What can hang from each mark:
Y: K R Z
F: Y
Q: F K V
V: Y
D: Q Y
B: Y
Z: Y

Each row was made from one small tree. The marks that hang from a mark follow it in brackets, in alphabetical order. Every link used is in the known rows. Write each row's tree.
Known rows:
D{Y{Z}}: [-1.44  0.44 -0.06  0.95 -0.46  0.79 -0.36 -1.31 -0.76 -0.04  2.31  1.46
 -0.78 -1.46  2.36  2.76 -0.14 -0.44  1.42  0.54  1.82  0.27  0.73  0.30
 -0.43  0.39  0.64 -0.23 -0.55]
V{Y}: [-0.63 -0.29 -0.59  0.65 -0.27 -0.89  0.47  0.92 -0.99  0.57 -1.57  1.13
  0.99 -0.82 -0.21  1.04  0.80 -1.03  0.00  0.24  1.21  1.85  1.22  0.58
 -0.49  0.95 -0.78 -1.01 -0.47]
Q{K}: [ 1.26 -0.26  2.65  0.41 -0.37 -0.75 -0.05 -0.11  1.14  0.16  0.50 -0.05
  0.23  0.67  2.60  0.05  0.92 -0.15 -1.27 -0.68 -0.46 -0.12  2.08 -0.08
 -0.39  1.02 -1.06 -0.80 -0.16]
D{Q{K}}: [ 0.80  0.43  2.82  1.09 -2.86  0.94  0.12  0.53  2.34  0.97  2.06 -0.46
 -0.56  2.32  2.21 -0.44  2.21  0.88 -0.38  0.12  0.56 -1.66  0.70  1.11
 -0.23 -0.26 -2.23 -1.14 -1.26]
D{Q Y}: [-1.95  0.18 -0.46  1.10 -2.56  2.51  0.03  0.90  1.21  0.33  3.29  1.26
 -1.47  0.64  0.67  0.57  0.50  0.43  1.45  1.22  1.36 -1.73 -0.08  2.31
 -0.29 -0.23 -1.68 -0.64 -1.78]
Z{Y}: [ 0.22 -2.88 -0.45 -0.35 -0.44  0.32  0.00 -0.19 -0.70 -0.55 -1.50  1.12
 -0.57  0.46  0.76  0.99 -0.78 -0.62 -0.90  0.82  0.66  0.36 -0.59 -1.17
  2.26  0.31 -1.91 -0.64 -0.30]
Y{K R Z}: [-1.96 -0.06 -0.18  2.38 -0.14 -0.49  1.53 -2.95 -1.72  2.59 -0.91 -0.12
 -0.25 -3.30  5.06  0.28 -1.41 -0.76  1.33  0.86  2.07  2.24 -0.77 -1.62
  0.98 -0.77  1.65 -0.38  1.50]
Q{F{Y{R Z}} K}: [ 2.49 -1.38  3.17  3.04 -0.59 -2.19 -0.42 -1.60 -2.48  1.48  2.67  1.84
  1.09 -3.22  6.22  2.29  0.66 -1.11 -3.51 -0.34 -2.38 -0.80  0.68 -0.99
  0.10  1.50 -1.38 -1.95  0.11]
Q{F V}: [-1.01 -0.33  0.60  1.00  0.13 -2.98  0.10 -1.55  0.68 -1.64  3.88  1.15
  1.80 -0.64 -1.05  0.70  0.10 -0.56 -2.56 -1.39 -2.11 -2.13 -1.28  1.45
  1.39  0.71 -1.18 -2.58  0.44]
F{Y{Z}}: [ 2.08  0.55  1.75  0.83  0.40  0.13 -0.87 -0.49 -1.43  1.76  1.18  0.55
  0.89 -2.54  2.44  2.86  0.35 -0.13  2.05  1.48  0.27  0.68  1.28 -0.85
 -0.84 -0.60 -1.01  1.19  0.15]
V{Y{R}}: [-1.08 -0.99 -2.00  1.25 -0.71 -2.51  2.39  0.32 -3.07  1.25 -2.78  1.57
  0.80 -1.84  1.27  0.53  0.46 -1.74 -1.58  0.52  1.37  2.58 -0.88  1.17
  0.09  0.99  0.51 -2.05  0.10]
F{Y{R Z}}: [ 1.51 -0.19  0.59  1.13 -0.56 -0.98  0.48 -0.25 -3.34  2.12  0.14 -0.15
  0.05 -2.99  3.77  1.91 -0.80 -0.59  0.80  1.22  0.59  1.65 -0.94 -0.30
 -0.42 -0.99  0.42 -0.36  0.06]
V{Y{K R Z}}: [-2.73 -0.93 -1.03  2.88  0.13 -1.68  2.08 -2.35 -3.05  2.95 -2.17  0.56
  0.74 -4.10  4.43  1.12 -0.94 -1.99  1.44  1.18  2.98  4.19  0.94 -0.80
  0.71  0.24  1.06 -1.67  1.04]
Q{F K V{Y{R Z}}}: [-1.48 -1.38  2.26  3.34 -0.34 -6.14  1.71 -2.67 -1.94 -0.31  2.96  2.67
  2.35 -2.36  4.03  2.48  1.21 -2.68 -4.54 -2.29 -0.62  1.41  0.79  1.43
  0.61  2.54 -0.91 -5.54  0.61]
D{Q{V{Y{K R Z}}}}: [-3.42 -0.18  0.59  2.95 -1.67 -2.38  2.46 -2.20 -1.19  2.55  1.16  0.04
  1.96 -2.10  3.18  1.49 -0.26 -1.17  2.19  1.25  3.92  2.91 -0.81  1.28
  0.94 -1.11 -0.75 -2.77  0.10]
F{Y}: [ 2.61 -0.37  0.90 -0.09 -0.28 -0.20 -0.52  1.35 -0.58  0.66  0.15 -0.19
  0.65 -1.39  0.52  0.78  0.21  0.47  0.99  1.25 -0.35 -0.48  0.54  0.28
 -0.56  0.06 -1.56  1.02 -0.23]
B{Y}: [-0.34 -1.97 -0.10  0.35  1.11 -0.77 -0.09  0.18 -1.09  0.42 -1.03 -0.40
 -1.79  0.64  1.40  0.72  0.57 -0.47 -2.25 -0.16 -0.23  1.04  0.69 -1.46
 -0.48  0.12 -0.42  0.08  0.42]
V{Y{R Z}}: [-1.86 -0.47 -1.31  1.49 -0.35 -2.11  2.00 -0.85 -3.79  1.82 -1.81  1.43
  0.74 -2.86  2.87  2.00  0.15 -2.00  0.20 -0.17  2.10  3.77 -0.27  0.06
 -0.21  0.56  1.38 -1.72  0.59]

Which tree is each row?
[ 1.63 -0.64  4.15  2.54 -0.77 -4.65  0.52 -2.51 -1.72  0.07  4.36  1.42
  1.74 -2.74  4.89  2.46  1.06 -1.44 -3.88 -0.37 -1.63 -0.26 -0.24  0.45
  0.59  1.00 -1.88 -3.67  0.21] -> Q{F{Y{R Z}} K V}
[ 2.41 -0.01  4.22  2.29 -0.16 -1.64 -1.96 -1.57 -0.51  0.89  3.92  1.58
  1.39 -2.77  4.57  2.35  1.38 -0.30 -1.67 -0.15 -2.93 -1.50  2.66 -1.52
 -0.37  1.06 -2.23 -0.39 -0.13] -> Q{F{Y{Z}} K}
[-1.85  0.44  0.51  0.60 -1.54 -2.04  0.88  0.73  0.74 -0.19  1.72  0.62
  1.68  1.48 -1.77  0.84  1.18 -0.51  0.85  0.48  1.78  1.21 -0.11  3.24
 -0.10 -0.19 -2.13 -2.99 -0.69] -> D{Q{V{Y}}}
[-1.70 -3.01 -1.02  2.00  0.13 -0.94  1.44 -1.42 -2.27  2.42 -2.39 -1.56
 -1.86 -1.75  4.41 -0.99 -1.22 -1.69 -2.26  0.91  0.83  2.52 -0.32 -2.45
  1.27  0.35 -0.29 -0.38  1.61] -> B{Y{K R}}
[-2.79  0.33  0.10  2.02 -2.89  3.36 -0.24 -0.13  1.72  1.62  2.56  0.35
 -1.03 -1.28  1.70 -0.13 -0.48  0.19  2.63  2.05  2.41 -1.01  0.95  0.99
  1.17 -0.23 -1.59  0.32 -0.80] -> D{Q Y{K}}
[-1.13 -0.24  2.34  3.00 -1.09  1.42 -2.55 -2.18  0.25  3.43  4.76  0.40
  1.79 -2.98  3.83  1.85  0.59  0.49  1.98  1.86 -1.03 -2.13  1.47 -1.53
  0.56 -1.41 -3.33  1.29 -0.09] -> D{Q{F{Y{K Z}}}}
[-0.89 -0.65  3.19  2.32 -1.95 -3.57  0.32 -0.34  2.17 -0.82  4.69  2.37
  3.18  0.49  0.46  1.47  2.82 -0.50 -3.55 -1.12 -0.95 -1.46  1.32  2.72
  0.68  1.73 -3.97 -5.06 -0.75] -> D{Q{F K V{Y}}}
[-0.20 -0.11  1.80  3.03  1.04  0.07 -2.42 -2.24 -1.25  2.23  2.49  0.50
  1.83 -4.41  3.72  2.50 -0.23 -0.08  0.69  1.43 -1.11 -0.37  2.18 -2.62
  0.14  0.16 -1.52  1.32  0.92] -> Q{F{Y{K Z}}}
[-1.45 -0.13  3.08  2.39 -2.64 -1.27 -0.19 -0.72  2.83 -1.90  7.44  1.77
  0.62  1.20  1.09  1.21  1.45  0.03 -2.84 -0.63 -0.38 -4.11  0.28  3.30
  0.53  1.80 -3.47 -4.37 -1.54] -> D{Q{F K V} Y}
[ 0.42 -1.25  1.57  1.99  0.37 -4.77  0.44 -2.28 -2.45 -0.01  4.30  1.61
  2.03 -3.28  2.48  2.17 -0.09 -1.73 -1.81  0.40 -1.49 -0.34 -2.23  0.60
  1.04  0.60 -0.84 -2.75  0.71] -> Q{F{Y{R Z}} V}
[-0.53  0.65  3.40  1.36 -3.12 -0.63  0.88  0.31  2.87 -1.67  5.10  1.10
 -0.52  2.45  1.29  0.64  1.11 -0.30 -0.41  0.35  1.36 -1.95  1.02  3.64
 -0.24  0.72 -2.92 -3.40 -2.22] -> D{Q{K V} Y}
[-2.72 -0.88 -0.51  2.60  0.26 -5.12  1.90 -2.54 -3.23 -0.24  2.52  2.48
  2.72 -3.04  1.87  2.74  0.46 -2.45 -2.72 -0.94  0.13  1.76 -0.77  1.41
  0.92  1.57  0.33 -4.52  1.13] -> Q{F V{Y{R Z}}}
[-4.59  0.50  1.84  3.51 -1.35  0.21 -1.13 -3.48  1.53  0.10  7.41  1.45
  1.05 -2.24  2.77  2.14 -0.74 -0.59  1.48  1.11  1.38 -2.08  0.10  1.00
  1.56 -0.09 -2.32 -2.43 -0.59] -> D{Q{F V} Y{K Z}}
[ 0.41 -0.63  1.16  1.38 -2.23  0.69 -2.13  0.81  0.53  1.21  3.91  0.80
  1.31 -1.27 -0.49  0.81  1.72  0.71 -0.65  0.83 -2.02 -3.42 -0.26  0.30
  0.07 -0.39 -3.71  0.20 -0.72] -> D{Q{F{Y}}}
[-0.60 -0.58  1.58  3.11  0.11 -3.31  0.24 -3.73 -2.36  1.68  3.27  0.64
  2.44 -4.68  3.97  1.65 -1.38 -1.55 -0.84  1.05 -0.97  0.74 -1.31 -0.87
  2.01  0.38 -0.76 -1.78  1.05] -> Q{F{Y{K R Z}} V}
[-1.05 -0.43  1.63  2.47 -3.17  1.00 -0.76 -0.14  2.48 -0.74  6.12  1.74
 -0.39  0.62  2.41  1.18  1.44  0.68 -2.17 -0.25 -0.85 -4.28  1.38  2.08
  0.54  1.55 -3.06 -2.31 -1.70] -> D{Q{F K} Y}
[-3.66  1.10  0.62  2.78 -1.88  3.66 -0.02 -1.71  0.72  2.24  3.66 -0.10
 -0.58 -1.15  3.96  1.35 -0.78  0.48  4.32  1.73  3.26 -0.70  1.20  0.10
  0.33 -0.78 -1.29  0.48 -0.59] -> D{Q Y{K Z}}
[-1.57  0.05  2.97  2.88 -3.25 -1.52  2.15 -1.66 -0.04 -0.21  5.00  1.59
 -0.76  1.31  5.03  1.99  0.65 -1.21 -0.39 -0.02  2.85 -0.46 -0.84  3.03
  0.39 -0.04 -1.64 -4.61 -1.30] -> D{Q{K V} Y{R Z}}
[-4.23 -1.08 -0.14  3.35 -1.25 -3.58  1.43 -2.19 -1.76  0.78  3.49  2.55
  2.48 -1.78  1.69  2.87  1.29 -1.87 -1.44 -0.13  0.36  0.21 -1.77  2.68
  1.01  0.31 -0.84 -4.66 -0.02] -> D{Q{F V{Y{R Z}}}}
[-3.31  0.59  1.08  1.80 -2.88  1.03  0.59 -0.66  2.07  0.16  3.88 -0.03
 -0.03  0.09  0.56  0.48 -0.89 -0.18  2.46  1.83  2.49 -0.55 -0.25  2.75
  0.90 -0.31 -2.24 -1.55 -0.69] -> D{Q{V} Y{K}}
[-3.76 -0.94 -0.05  3.19 -1.87 -1.92  1.54 -2.74 -0.98 -0.16  7.00  2.22
  0.30 -1.15  2.31  2.29 -0.17 -1.06 -1.00 -0.01  0.68 -1.95 -2.58  2.75
  1.27  0.46 -0.68 -3.97 -0.76] -> D{Q{F V} Y{R Z}}
[-3.84 -0.24  1.49  2.86  1.30 -3.24 -0.34 -3.06 -0.57  0.66  2.84  1.72
  3.78 -3.54  1.91  2.49 -0.49 -1.90 -0.36  0.24  0.58  1.50  1.29 -0.26
  1.14  0.71 -0.72 -2.56  1.36] -> Q{F V{Y{K Z}}}
[-1.30 -2.27 -0.74  2.24  0.98 -1.81  1.58 -1.92 -3.61  1.46 -1.09 -0.39
 -1.92 -1.08  4.58  1.85 -0.57 -1.39 -1.90 -0.23  0.72  2.38 -1.07 -1.56
 -0.60 -0.40  1.18 -1.26  0.78] -> B{Y{R Z}}
[-0.47 -1.37  1.34  2.17 -1.16 -5.67  2.39 -1.23 -1.27 -1.31  1.84  2.45
  2.57 -1.90  2.19  0.79  1.50 -2.33 -5.85 -1.97 -1.23  0.66 -0.13  2.14
  1.15  3.47 -1.55 -5.61  0.56] -> Q{F K V{Y{R}}}
[-3.74 -1.21 -0.03  3.42  0.71 -4.54  1.64 -3.67 -2.16  1.15  1.67  1.44
  3.00 -4.48  3.50  1.73 -0.82 -2.67 -1.39  0.16  0.81  2.20 -0.38  0.17
  1.59  1.50 -0.25 -3.77  1.72] -> Q{F V{Y{K R Z}}}
[ 1.96 -0.76  3.25  2.81 -3.06 -3.10  0.68 -0.27  0.97  0.10  5.10  0.91
  1.39 -0.34  2.91  0.03  1.89 -0.25 -3.62  0.09 -1.88 -2.94 -1.49  2.38
  1.05  1.00 -4.13 -3.88 -1.06] -> D{Q{F{Y{R}} K V}}
[-1.69 -1.13 -1.79  1.50 -1.61  0.58  1.81 -1.05 -1.32  0.60 -0.16  0.64
 -1.49 -2.73  3.57 -0.50 -1.73 -1.65  0.52  1.88  2.15  0.80 -0.59  0.31
  1.63  1.16  0.79 -0.81 -0.11] -> D{Y{K R}}
[ 2.73 -1.86  2.32  2.23 -1.78 -2.27  0.48 -0.11 -1.30  0.21  1.68  1.84
  0.61 -2.78  4.11  0.17  1.14 -0.56 -4.60 -0.40 -2.95 -1.50  0.18 -0.41
  0.74  2.17 -2.37 -1.94 -0.62] -> Q{F{Y{R}} K}
[-1.61 -0.02  0.15  1.12  0.15 -2.40  1.05 -0.74 -0.25  0.10 -0.35  0.38
  2.53 -1.98  0.35  0.19 -0.26 -2.01  0.44  1.00  1.95  3.04  1.37  0.90
  0.69  1.43 -1.20 -2.14  0.30] -> Q{V{Y{K}}}
[ 0.26  1.05  3.56  0.94 -2.55 -1.28  0.49 -0.35  3.01 -0.22  3.65 -0.34
  1.00  3.38  0.92 -0.23  1.61  0.29 -1.01 -0.51  0.45 -1.45  0.81  2.51
 -0.09 -0.22 -2.79 -2.75 -1.34] -> D{Q{K V}}
